What can hang from each mark
q_182: q_47 q_523
q_235: q_47
q_523: q_559
q_294: q_440
q_383: q_235 q_529 q_836
q_517: q_559 q_993
q_836: q_47 q_58 q_294 q_383
q_47: q_182
q_559: q_517
q_58: q_836
q_398: q_559

Each row was made from one small tree. Brackets hold a mark, then the marks that hang from it, in the order of their numbers. Every link used is in the known rows. Write each row's tree.
In the rows, 128 means zero.
Known rows
[q_383 q_235]: [114 122 132 136 126 132 134 121 120 125 126 125 121 132 132 155 144 123
 113 115 128 128 123 113 120 129 127 125 128 124 127 136 134 139 124 128
 136 115 129 130 122 129  97 141 140 117 148 126 108 135 127 115]
[q_294 q_440]: [141 114 131 114 107 124 139 119 102 144 130 127 133 134 130 105 122 127
 127 134 142 125 132 136 133 121 128 138 141 127 126 131 117 130 124 124
 125 123 129 133 136 128 121 127 139 110 129 122 131 129 138 128]
[q_47 [q_182 [q_523 q_559]]]: [126 136 124 113 115 135 119 128 128 130 139 149 146 132 153 120 124 126
 142 143 127 127 133 149 119 144 129 125 113 138 130  93 115 164 152 140
 142 134 117 138 133 141 104 110 133 130 136 134 116 129 137 128]
[q_182 q_47]: [133 128 137 128 130 124 111 129 126 121 129 123 125 115 143 135 128 130
 138 119 133 143 131 117 134 131 123 127 109 120 127 126 136 137 137 126
 117 127 133 125 138 133 115 146 143 120 139 131 119 127 134 111]
[q_383 [q_836 q_47 [q_294 q_440]]]: [154 113 130 123 123 135 121 100 126 163 163  72 152 137 159 130 129 133
 136 141 150 131 121 100 174 165 105 130 145 130 136 157 132 138 155 127
 125 131 131 130 143 122  78 137 153 104 199 126 125 131 157 111]
[q_383 q_235 [q_836 q_47 q_294]]: [129 118 130 142 142 143 117 102 148 145 159  65 138 138 162 173 149 129
 119 119 135 130 111  76 163 174 104 115 132 127 138 160 152 145 157 130
 139 123 130 130 129 121  50 152 152 110 217 129 105 136 147  99]
[q_47 [q_182 [q_523 [q_559 q_517]]]]: [127 126 118 120 108 145 128 132 137 140 137 160 133 135 168 104 134 124
 142 136 140 133 125 144 123 137 130 130 104 140 129  80 112 153 137 149
 126 139 124 126 133 147 125  89 140 144 136 126 119 127 130 127]
[q_182 q_47 [q_523 q_559]]: [119 125 135 120 127 123 107 127 109 113 139 110 130 118 163 127 127 135
 148 126 136 147 135 124 122 136 127 128 107 120 126 102 129 154 154 134
 123 132 125 129 141 138  99 132 162 122 159 136 107 128 128 123]
[q_383 q_235 [q_836 q_47]]: [121 118 131 148 140 141 132 108 133 133 145  83 135 137 150 164 147 126
 119 120 121 128 113  79 149 152 117 115 136 135 130 160 144 154 150 129
 153 123 133 132 124 124  68 144 156 117 170 130 107 138 140 103]
[q_235 q_47]: [127 129 119 132 130 133 147 130 133 115 126 147 115 111 143 109 121 131
 140 133 118 138 133 130 129 109 122 120 121 117 127 131 131 138 127 119
 125 130 124 127 124 117 135 128 148 138 151 123 121 133 151 116]
[q_517 q_559 q_993]: [102 128 134 128 141 133 120 134 155 129 127 127 121 135 151 106 138 130
 123 118 129 123 121  97 133 146 120 127 106 151 136 127 131 145 138 120
 153 154 142 118 135 143 111  83 139 131 117 130 124 127 128 131]
[q_58 [q_836 q_47]]: [131 116 137 127 120 138 135 120 148 133 137  80 141 133 141 111 126 133
 120 123 128 136 117  89 148 149 138 125 132 140 137 130 127 135 144 118
 144 137 135 123 136 125 122 128 143 143 161 135 131 131 116 126]
[q_235 [q_47 [q_182 q_523]]]: [129 138 112 128 112 140 117 133 129 112 130 182 124 115 167 117 127 132
 151 145 117 132 139 161 116 132 119 118 102 135 127 102 117 171 137 129
 132 125 114 147 130 127 118 115 150 131 154 126 115 137 182 109]
[q_383 q_235 q_529 [q_836 q_47]]: [117 112 135 152 145 136 116 101 130 136 143  81 149 129 162 152 156 124
 122 122 123 129 111  45 159 137 111 112 132 128 125 139 133 161 148 129
 166 128 134 122 126 134  51 151 168 120 185 127  97 134 146  92]
[q_58 [q_836 [q_47 [q_182 q_523]]]]: [132 119 130 121 105 144 105 121 146 128 139 117 152 135 166 113 133 136
 129 134 129 132 123 120 137 171 134 124 113 157 136 103 116 163 155 128
 152 135 127 144 141 136 106 113 144 138 166 138 125 135 148 121]
[q_182 q_47 [q_523 [q_559 q_517]]]: [127 111 132 126 121 134 123 134 120 123 138 127 121 122 173 112 135 133
 150 120 147 153 129 117 129 133 128 132  98 126 126  93 126 140 140 143
 107 137 132 119 143 145 121 110 173 134 158 130 109 123 119 124]
[q_182 q_47 [q_523 [q_559 [q_517 q_993]]]]: [100 121 137 139 133 135 116 139 144 127 134 113 120 123 184 112 142 136
 145 124 143 147 121 102 130 131 126 127  82 140 130  93 128 161 145 143
 121 156 145 117 146 157 113 102 182 135 142 130 118 125 125 123]
[q_398 [q_559 q_517]]: [115 112 118 152 125 140 125 132 107 136 131 126 118 130 145  90 129 125
 134 116 136 122 114 115 143 117 131 130 121 120 126 137 111 139 112 132
 116 137 130 115 121 129 159 126 147 138 131 129 134 122 125 130]
[q_182 q_47 q_523]: [131 120 134 126 125 122  96 129 106 108 133 117 124 117 162 143 132 140
 144 121 138 142 138 132 116 144 122 131 102 128 125 109 128 145 141 132
 116 121 131 139 143 139 101 136 163 113 151 135 115 131 146 115]
[q_47 [q_182 q_523]]: [131 136 120 123 113 135  96 129 126 122 134 161 138 130 151 134 131 130
 138 138 129 124 134 155 116 152 124 127 108 144 127  99 115 158 139 138
 134 123 120 146 134 137 114 116 130 122 132 131 122 133 163 123]
[q_182 [q_523 q_559]]: [120 125 129 118 128 126 133 127 113 120 136 112 136 130 149 127 123 133
 137 133 133 130 131 138 116 132 132 130 125 129 130 105 121 143 144 135
 133 133 121 131 131 134 115 113 147 131 151 134 119 127 120 138]
[q_836 q_294 [q_383 q_235 q_529]]: [126 118 137 131 120 121  81 112 143 148 144 105 154 131 162 174 152 126
 114 125 149 128 113  84 143 164 100 129 120 105 131 119 117 129 120 128
 139 106 113 118 127 142  45 165 135 108 212 121  98 126 163  93]
[q_58 q_836]: [129 108 136 122 108 129 126 128 139 138 131 106 141 131 138 119 123 131
 120 121 126 126 123 116 125 135 140 130 136 130 131 129 123 118 135 120
 143 121 127 128 135 129 119 130 127 136 153 130 125 127 120 134]
[q_836 [q_47 q_182] q_58 q_294 q_383]: [146 154 136 121 117 140  74 114 184 161 156  83 162 153 171 161 148 129
 132 149 141 140 114  89 174 215  91 118 109 133 145 118 132 142 161 126
 124 126 120 132 136 131  90 138 115 126 170 134 130 137 168  89]
[q_383 q_529]: [121 121 134 134 133 123 113 123 126 129 127 130 144 119 135 117 134 125
 132 129 129 128 126  95 136 113 123 126 121 121 125 111 113 140 124 131
 141 130 128 116 128 138 105 135 140 130 141 124 118 123 137 116]
[q_523 q_559]: [122 132 131 120 131 129 146 126 129 138 133 115 134 130 130 116 120 124
 130 131 125 132 126 120 129 122 133 126 134 118 132 121 128 137 142 129
 136 138 124 119 128 131 127 123 133 138 131 130 121 125 105 135]
[q_523 [q_559 [q_517 q_993]]]: [102 125 130 138 134 141 150 137 162 145 129 119 122 135 150  98 136 123
 129 129 134 131 113  98 139 113 132 125 108 139 134 110 128 147 134 137
 133 160 147 107 131 149 138  89 151 151 122 124 132 123 105 134]

Write each row's tree
[126 134 146 137 131 123  92 112 152 142 141  59 164 142 167 150 156 131
 130 140 134 141 113  46 166 166 104 120 123 124 131 114 120 131 142 120
 146 126 128 120 129 134 104 148 146 133 142 130 125 130 143  90] | [q_836 q_47 q_58 [q_383 q_529]]
[120 111 123 124 120 138 146 133 127 131 135 132 124 134 162 109 135 132
 139 130 142 134 126 130 121 129 134 134 116 134 129  96 115 131 132 143
 118 138 127 121 133 141 136  95 158 143 145 127 121 126 108 138] | [q_182 [q_523 [q_559 q_517]]]
[127 117 131 145 146 132 113 109 136 141 146  86 156 124 153 132 140 128
 137 135 125 128 116  62 167 134 115 114 130 131 125 135 125 150 152 129
 156 137 134 121 130 133  85 139 157 131 166 127 117 125 145 105] | [q_383 q_529 [q_836 q_47]]
[126 128 138 146 142 140 121 110 151 140 150  53 147 144 167 159 147 132
 136 129 118 132 117  72 168 163 108 113 136 138 131 149 145 136 171 123
 142 132 137 136 131 122 110 138 146 127 141 134 128 136 129 105] | [q_383 [q_836 q_47 q_58]]
[146 120 139 116 109 130 113 109 127 151 147  69 141 144 158 131 140 129
 129 130 152 133 132 110 154 158 106 134 134 120 135 131 130 124 145 126
 112 120 127 132 143 124  99 139 132 103 161 125 129 134 145 114] | [q_836 q_58 [q_294 q_440]]
[102 132 125 133 119 147 122 140 159 141 135 156 132 136 178 100 142 126
 139 139 134 125 119 130 125 134 130 123  89 155 134  80 115 172 146 149
 140 157 135 124 136 157 123  78 153 145 122 126 128 128 133 129] | [q_47 [q_182 [q_523 [q_559 [q_517 q_993]]]]]
[140 151 132 132 130 149  96 113 178 144 151  86 148 144 162 137 148 126
 132 138 135 144 123  90 176 189  99 114 106 140 143 112 141 159 167 131
 124 139 132 131 137 127  94 125 129 131 150 135 134 140 145  97] | [q_836 [q_47 q_182] q_58 q_294]
[132 102 143 121 102 117  95 122 147 157 137 101 167 129 157 130 131 130
 122 130 134 124 113  88 138 147 127 131 135 116 126 115 100 113 124 118
 158 111 116 118 135 140  98 152 122 135 177 123 111 117 143 114] | [q_58 [q_836 [q_383 q_529]]]
[ 89 117 126 162 134 141 113 137 129 137 126 116 115 132 150  88 137 124
 130 117 133 117 110  96 144 116 132 125 106 135 131 135 112 158 116 133
 130 152 144 110 126 138 156 117 154 137 113 129 143 120 137 132] | [q_398 [q_559 [q_517 q_993]]]
[135 118 136 121 123 141 118 115 164 144 151  68 146 134 150 117 131 135
 121 126 142 141 117  87 160 173 124 127 126 136 145 131 133 127 152 119
 128 139 133 120 142 124  99 134 140 139 204 134 131 131 129 124] | [q_58 [q_836 q_47 q_294]]
[132 120 140 121  99 139 110 114 164 157 140 111 156 148 157 153 139 124
 106 130 132 131 107  91 140 186 127 119 126 139 139 126 118 152 139 118
 162 114 119 133 129 137  81 144 128 129 186 129 106 139 158  96] | [q_58 [q_836 [q_47 q_182] [q_383 q_235]]]
[133 120 139 147 147 138  86 100 163 150 163  27 166 136 184 153 160 132
 139 134 134 136 115  34 192 174  90 113 124 125 135 135 139 146 174 130
 144 135 134 122 138 129  63 149 153 126 194 131 115 129 143  90] | [q_383 q_529 [q_836 q_47 q_58 q_294]]
[155 137 134 116 109 145 105 102 150 156 152  85 155 149 163 114 143 124
 132 142 148 139 126  97 180 182 100 125 117 140 139 121 129 156 162 128
 120 136 132 136 144 129  96 127 141 111 155 129 134 141 158  96] | [q_836 [q_47 q_182] q_58 [q_294 q_440]]
[124 138 112 118 117 141 139 129 129 119 137 165 131 115 169 105 116 129
 154 148 116 135 136 155 117 124 123 115 106 126 129  96 120 175 150 130
 140 136 113 137 127 130 113 110 152 141 164 127 107 133 160 118] | [q_235 [q_47 [q_182 [q_523 q_559]]]]
[142 142 127 138 130 151  86 106 182 156 163  65 159 145 178 160 150 126
 138 141 126 134 118  83 186 197  92 108 117 139 138 136 147 155 183 132
 137 133 129 137 139 127  77 136 128 123 171 133 121 137 158  91] | [q_383 [q_836 [q_47 q_182] q_58 q_294]]
[121 121 146 137 122 124  78 108 151 148 146  66 154 145 178 189 167 127
 117 125 143 132 115  57 153 181  91 123 117 104 131 122 122 126 137 127
 140 104 116 120 126 140  44 166 131 108 198 123  97 131 158  80] | [q_836 q_58 q_294 [q_383 q_235 q_529]]
[128 128 107 123 108 151 149 136 145 130 132 183 122 119 177  86 127 127
 155 142 128 142 130 147 122 118 126 120  99 131 128  88 112 169 139 138
 123 140 117 128 127 136 137  88 161 153 164 121 110 131 150 117] | [q_235 [q_47 [q_182 [q_523 [q_559 q_517]]]]]
[155 116 132 104  98 118 103 114 125 172 148 103 149 141 149 138 124 131
 128 144 163 127 124 136 145 167 109 143 140 115 136 137 112 111 123 125
 113 111 116 130 141 128 100 147 123  97 189 119 126 123 167 114] | [q_836 [q_294 q_440] q_383]
[128 104 132 121  97 132 120 118 157 146 145 100 137 127 173 162 134 133
 118 126 137 136 117 105 132 168 113 123 131 104 138 140 126 121 130 109
 136 102 108 126 130 119  70 164 134 124 252 119  93 132 175  98] | [q_58 [q_836 q_294 [q_383 [q_235 q_47]]]]
[116 115 139 133 123 119 104 115 122 143 131 121 145 132 151 163 150 123
 114 129 136 124 112  85 130 139 116 127 128 112 123 119 112 131 114 124
 151 106 118 121 119 143  73 159 139 113 169 119  97 126 155  96] | [q_836 [q_383 q_235 q_529]]
[149 128 135 112 101 139  82 117 189 171 156  95 171 141 165 135 126 130
 122 141 145 134 110 104 161 205 113 125 120 135 145 122 118 139 149 120
 139 125 118 127 140 134  89 139 110 133 210 131 128 128 169 103] | [q_58 [q_836 [q_47 q_182] q_294 q_383]]
[118 120 116 147 124 146 122 113 140 137 137 158 142 111 173 144 142 116
 137 134 107 123 123  96 143 114 108 105 118 114 119 126 126 183 144 128
 171 119 116 131 120 133  53 149 152 122 194 115  80 135 193  75] | [q_383 [q_235 [q_47 q_182]] q_529 q_836]
[135 146 129 129 124 148  82 114 162 126 152  83 148 144 181 148 155 136
 139 140 137 140 127 103 161 199 102 117  96 148 143 102 136 165 169 137
 124 135 129 144 142 131  87 119 143 123 167 139 129 144 157 102] | [q_836 [q_47 [q_182 q_523]] q_58 q_294]
[153 112 138 111 102 114  91 109 123 171 150 106 166 132 158 125 130 129
 130 145 165 124 120 105 156 156 103 142 134 108 128 122  98 120 118 128
 128 113 116 117 141 140  72 154 131 101 198 114 117 119 170 103] | [q_836 [q_294 q_440] [q_383 q_529]]
[134 131 130 139 125 146  90 110 148 134 153  83 156 146 188 164 152 134
 145 142 119 129 123  99 159 182 105 111 114 153 129 121 132 166 182 134
 150 128 127 155 140 132  90 124 148 122 146 137 120 142 163  99] | [q_383 [q_836 [q_47 [q_182 q_523]] q_58]]
[107 109 131 157 134 139 132 108 135 126 140  85 141 122 187 162 161 125
 136 121 105 130 124  55 149 123 100 104 127 105 119 143 135 151 155 120
 161 112 123 132 120 126  57 161 167 120 189 119  82 138 160  77] | [q_383 [q_235 q_47] q_529 [q_836 q_58]]
[117 118 149 138 122 123  99 112 137 140 133  77 155 144 166 180 166 124
 117 120 132 129 114  59 138 159 104 123 126 110 124 118 117 130 128 123
 152 103 120 126 122 142  70 163 138 113 156 123  97 131 144  84] | [q_836 q_58 [q_383 q_235 q_529]]
[149 101 140 111 103 137 129 104 135 158 151  68 154 139 153  92 124 135
 120 131 156 140 121  93 164 163 123 137 140 137 142 138 121 129 147 117
 127 134 133 122 151 125  91 131 152 121 207 129 132 133 136 123] | [q_58 [q_836 q_47 [q_294 q_440]]]
[112 123 138 144 121 128 118 114 143 130 130 103 141 127 180 165 160 128
 129 130 120 139 121  65 138 141 102 113 121 102 123 119 121 141 131 113
 150 105 116 127 116 130  75 168 156 124 184 118  89 139 169  73] | [q_836 q_58 [q_383 [q_235 q_47] q_529]]
[159 136 125 110 111 142 111 106 139 159 150 124 152 138 145 101 127 123
 130 147 152 134 126 122 169 167 111 130 117 139 140 120 121 162 145 130
 121 140 130 129 142 131  93 124 140 112 168 126 131 136 168 107] | [q_836 [q_47 q_182] [q_294 q_440]]
[151 116 142 109 100 121  92 110 137 169 152  68 154 155 167 156 140 132
 131 140 158 131 124 113 158 182  98 140 138 113 133 138 119 106 141 123
 115 107 118 134 141 129  98 153 123  98 177 124 125 128 159 105] | [q_836 q_58 [q_294 q_440] q_383]
[132 139 137 135 142 141 107 112 165 134 150  49 140 143 157 144 149 134
 130 130 137 146 122  72 170 180 101 120 116 134 143 128 147 137 161 124
 117 136 136 125 135 121 108 133 142 128 162 136 132 137 127 109] | [q_836 q_47 q_58 q_294]
